What can hang from each mark:
j_949: j_161 j_696
j_83: j_701
j_161: j_83 j_575
j_575: j_137 j_161 j_427 j_696
j_696: j_575 j_949
j_701: j_83
j_427: j_575

Known rows, with every way that one mark hangs from another:
j_575[j_427 j_696]: [-1.93  3.61  0.14 -1.34 -1.39  0.15 -2.72  1.69 -1.53 -1.72 -3.80 -0.69
  2.51 -5.52  2.79  0.58 -1.37  1.77 -0.40]
j_696[j_575 j_949]: [-1.40  2.91 -1.06  1.41 -1.08  1.54 -4.27  1.46 -0.40 -0.38 -1.12  0.79
 -3.87 -4.32  2.31  1.79 -1.03  1.54 -2.77]
j_701[j_83]: [-0.82  3.86 -0.71  0.45 -5.24  0.98 -1.90  2.27 -1.53 -1.13 -1.84 -0.79
  1.95 -3.27  2.88  0.87 -3.99  1.37 -1.43]
j_575[j_161[j_83] j_427]: [-0.31  4.14  0.29  0.74  0.27  0.73  2.25  1.41 -0.25 -1.90 -4.43 -0.37
  4.08 -2.45  3.72  2.03 -1.34  1.28  3.65]
j_575[j_137 j_161 j_427 j_696[j_949]]: [-3.43  3.50  0.04 -1.76 -0.95  0.04 -5.28 -2.00 -4.32 -2.38 -0.53 -0.82
 -1.84 -5.57  2.56  0.69  0.96  1.28  5.24]
j_161[j_83[j_701] j_575]: [-0.74  3.73 -0.84  0.95  0.06  1.11  6.31  6.70  2.01 -0.30 -3.51 -0.72
  1.20 -2.51  3.38  2.67 -3.02  0.95 -3.24]
j_949[j_161[j_83 j_575]]: [-0.21  4.51 -0.73  1.09  1.66  0.46  1.61  4.65  2.74 -0.63  2.08  2.64
  0.73 -2.69  3.87  2.51 -1.97  1.33 -7.94]
j_575[j_137]: [-2.03  3.71 -1.21 -0.54 -0.99  0.35 -0.83  2.24 -2.11 -0.20 -1.51 -0.19
  0.06 -3.62  2.33  0.65 -3.75  1.05 -2.85]
j_696[j_949[j_161[j_83[j_701] j_575]]]: [-0.55  3.68 -0.76  1.16  1.44  0.66  2.70  5.26  1.84 -0.23  2.86  2.04
 -1.28 -3.29  3.45  4.09 -0.61  1.18 -3.33]
j_83[j_701]: [-0.66  3.01 -0.59  1.24 -1.92  0.35  1.69  4.47 -1.01 -0.67 -5.36 -0.85
  2.01 -3.16  2.04  1.87 -3.60  1.40 -0.61]
j_949[j_696[j_575[j_137 j_161]]]: [-3.20  2.64 -0.55  1.14 -1.27  0.25 -5.21 -0.86 -1.89 -1.38 -2.70  2.21
 -4.52 -2.87  2.41  0.51  1.52  1.96  3.97]
j_575[j_137 j_161 j_696]: [-3.01  3.84 -0.34 -0.46 -1.12 -0.23 -3.16 -1.31 -3.99 -2.33 -1.98 -0.67
 -2.26 -4.40  2.62  0.03 -1.35  1.30 -1.51]
j_427[j_575[j_161]]: [-0.80  3.74 -0.50  2.44 -0.72  0.53 -1.22 -0.31 -2.64 -1.51 -3.34 -1.46
  4.64 -2.67  2.49  0.30 -2.01  1.50 -4.30]
j_575[j_137 j_427]: [-2.73  3.84 -0.63 -1.88 -1.09  0.15 -0.97  2.47 -1.83 -0.48 -2.75 -0.73
  3.08 -4.24  2.56  0.43 -2.57  1.21  2.89]
j_427[j_575[j_137 j_161 j_696]]: [-3.78  3.71 -0.67 -0.15 -0.79 -0.22 -2.90 -2.50 -5.03 -1.82 -1.06 -1.90
  0.82 -4.94  2.87 -0.65 -0.35  1.55 -4.99]
j_949[j_161 j_696[j_575]]: [-1.43  2.59 -0.40  1.87 -0.62 -0.16 -6.74  1.32  0.76 -0.79 -0.20  5.02
 -2.87 -3.54  2.45  1.96  1.61  2.81 -2.33]
j_427[j_575[j_161 j_696[j_949]]]: [-1.65  3.23 -0.35  1.48 -0.38  0.69 -4.70 -2.52 -4.17 -2.31  0.24 -1.37
  0.11 -5.06  2.72  0.88  0.50  1.71 -5.86]
j_161[j_83[j_701] j_575[j_427 j_696]]: [-2.48  3.74  0.04 -1.49 -0.10  0.60  4.36  5.42  1.17 -1.30 -4.22 -1.40
  1.82 -4.91  3.83  1.92 -0.35  1.31  0.90]
j_696[j_575]: [-1.56  3.22 -0.88  1.26 -1.48  1.14 -2.42  2.49 -0.02 -0.55 -3.99  0.54
 -1.29 -3.68  2.46  0.89 -2.13  1.63 -3.29]
j_427[j_575[j_137]]: [-2.77  3.80 -1.58 -0.27 -0.50  0.40 -0.81  0.97 -3.11  0.19 -0.33 -1.41
  3.11 -4.16  2.64  0.10 -2.86  1.40 -6.32]
j_161[j_575[j_137]]: [-2.51  4.02 -1.37 -0.89 -0.51  0.65 -0.47  4.13 -0.13 -0.28 -0.80 -0.24
 -0.51 -3.28  2.56 -0.07 -3.42  0.68 -3.95]
j_949[j_696]: [-0.15  2.82 -0.53  1.24 -1.09  0.37 -3.19  2.48 -0.29 -0.84 -2.63  2.02
  0.46 -2.87  2.33  1.88 -1.54  2.16 -1.96]

Rows:
[-3.04  3.52 -0.28 -1.71  0.43 -0.93 -4.93  3.14  0.87 -0.60  1.85  3.70
  0.89 -3.85  2.65  0.76  1.41  2.07  3.26]  j_949[j_161[j_575[j_137 j_427]] j_696]
[-2.52  3.95 -0.12 -0.81 -1.03 -0.15 -1.70  0.41 -2.73 -1.60 -3.82 -0.84
  2.88 -3.27  2.38  0.15 -1.56  1.06  6.73]  j_575[j_137 j_161 j_427]
[-3.94  2.51 -0.56 -1.36 -1.41  0.24 -4.91  1.44 -0.77 -0.36 -2.82  1.87
 -1.62 -4.52  2.56  0.59  1.69  2.25  6.69]  j_949[j_696[j_575[j_137 j_427]]]
[-3.50  3.85 -0.37 -0.47  0.09  0.71  1.22  0.18 -0.95 -1.12 -3.43  0.03
 -0.75 -3.48  3.77  1.07  0.73  1.20  6.47]  j_696[j_575[j_137 j_161[j_83] j_427]]
[-0.49  3.33 -0.40  1.27  0.30 -0.31 -4.84  3.65  1.91 -1.01  1.37  4.45
 -0.24 -2.74  2.45  1.63  0.11  2.11 -4.73]  j_949[j_161[j_575] j_696]
[-1.48  3.74 -0.24 -0.47  0.05  0.91  5.98  6.76  2.07 -0.60 -4.79 -1.13
  4.07 -3.14  3.56  2.29 -1.74  0.94  2.95]  j_161[j_83[j_701] j_575[j_427]]
[-3.36  4.13 -0.78 -0.17  0.71  0.32  1.23 -2.14 -3.99 -1.43  0.24 -1.66
  0.27 -4.60  4.21  0.82  0.01  1.50 -6.14]  j_427[j_575[j_137 j_161[j_83] j_696]]
[-3.78  3.31 -1.44 -1.25 -0.31  0.52 -4.23 -1.29 -4.60 -0.41  2.83 -1.42
 -1.48 -6.52  2.90  0.68 -0.38  1.57 -7.33]  j_427[j_575[j_137 j_696[j_949]]]
[-1.64  3.35 -0.75 -0.08  0.33  1.29  2.73  4.51  0.54 -0.89 -0.01 -0.66
 -3.52 -4.92  3.65  3.23 -0.48  1.15 -4.34]  j_161[j_83[j_701] j_575[j_696[j_949]]]
[-3.56  3.58 -0.25 -2.54  0.06 -0.73 -6.52 -0.27 -3.06 -1.26  3.80  1.89
 -1.48 -6.84  2.78  1.64  1.18  1.83  0.74]  j_575[j_137 j_427 j_696[j_949[j_161]]]
[-2.13  3.16  0.28  1.26 -0.85  0.81  3.69  2.43 -0.05 -1.46 -7.15 -0.72
  1.18 -3.01  3.43  2.35  0.85  1.47  8.71]  j_696[j_575[j_161[j_83[j_701]] j_427]]
[-1.90  3.30 -0.17  1.61 -0.18  0.38  4.01 -0.13 -2.94 -1.79 -3.51 -2.22
  2.18 -4.07  3.79  1.95  0.14  1.74 -3.44]  j_427[j_575[j_161[j_83[j_701]] j_696]]
[-1.54  4.02 -0.35  1.50  0.59  0.64  1.13 -1.50 -2.63 -2.04 -1.41 -1.40
  2.07 -4.11  4.16  1.30 -0.17  1.77 -7.45]  j_427[j_575[j_161[j_83] j_696]]
[-2.08  3.87 -0.99 -0.25  1.88 -0.23 -0.53  3.35  1.62 -0.14  4.03  4.44
 -2.35 -2.84  3.75  2.54  0.59  1.80 -4.17]  j_949[j_161[j_83 j_575[j_137]] j_696]
[-1.83  3.16 -0.99  0.37 -0.43  0.95 -4.24 -0.46 -3.27 -1.02  1.38 -1.31
  0.23 -6.05  2.92  1.25 -0.48  1.88 -8.76]  j_427[j_575[j_696[j_949]]]
[-1.22  2.50 -0.11  2.71 -1.61  0.53 -5.51 -0.17 -0.60 -1.75 -4.31  2.36
 -3.00 -2.45  2.29  1.01  1.42  2.25  2.46]  j_949[j_696[j_575[j_161]]]
[-1.75  3.94 -0.24  0.24  0.85 -0.13  2.68  4.58  1.36 -1.19  0.57  1.69
 -1.15 -4.47  3.79  2.77 -0.27  1.64 -6.34]  j_949[j_161[j_83[j_701] j_575[j_696]]]
[-3.23  3.44 -0.76  0.82 -1.41  0.52 -2.97 -0.41 -2.16 -1.17 -3.32  0.16
 -3.02 -3.21  2.30 -0.08 -0.85  1.16  1.37]  j_696[j_575[j_137 j_161]]
[-0.48  4.01 -0.61  2.40  0.81  0.99  2.62 -0.03 -1.53 -1.25 -2.05 -1.16
  4.37 -2.36  3.76  1.71 -1.48  1.45 -5.74]  j_427[j_575[j_161[j_83]]]
[-2.83  3.22 -1.03  0.24  0.98 -0.11 -2.41  0.92  0.35  0.09  2.72  5.06
 -5.04 -3.69  3.86  2.83  2.26  2.44 -1.35]  j_949[j_161[j_83] j_696[j_575[j_137]]]
[-2.70  3.72 -0.04 -0.68 -0.38  0.04  5.27  2.16 -2.00 -1.24 -4.79 -1.51
  2.68 -2.94  3.31  2.23 -0.87  0.97  9.10]  j_575[j_137 j_161[j_83[j_701]] j_427]
[-3.55  4.08 -1.06 -1.82 -0.66  0.28 -2.28  2.68 -1.17 -0.97 -0.37 -0.59
 -2.79 -5.10  2.81 -0.36 -2.04  1.01 -6.49]  j_161[j_575[j_137 j_696]]
[-1.24  3.68  0.44 -0.20  0.55  0.87 -1.23 -0.79 -1.90 -2.62 -1.03 -0.42
 -0.46 -4.85  3.87  2.83  1.25  1.42  2.57]  j_575[j_161[j_83] j_427 j_696[j_949]]
[-3.10  3.15 -0.99  0.81 -0.92  0.93 -4.82 -1.15 -2.81 -0.94 -0.42  0.41
 -5.67 -3.82  2.25  0.87  0.17  1.16  2.32]  j_696[j_575[j_137 j_161] j_949]
[-2.58  3.62 -0.96  0.81 -0.43  0.13 -1.19 -1.03 -4.12 -1.09 -1.45 -1.68
  2.99 -3.20  2.60 -0.33 -1.88  1.24 -2.73]  j_427[j_575[j_137 j_161]]
[-2.08  2.93 -0.50  0.00 -1.21  1.38 -4.43  1.85 -0.23 -0.68 -2.28  0.37
 -0.80 -4.92  2.46  1.49  0.07  1.61  3.51]  j_696[j_575[j_427] j_949]
[-2.95  4.10 -0.66 -1.89  0.75 -0.14 -4.74  2.88 -0.23 -0.45  4.15  2.00
  0.11 -4.78  2.54  1.16  0.04  1.08  1.65]  j_696[j_949[j_161[j_575[j_137 j_427]]]]
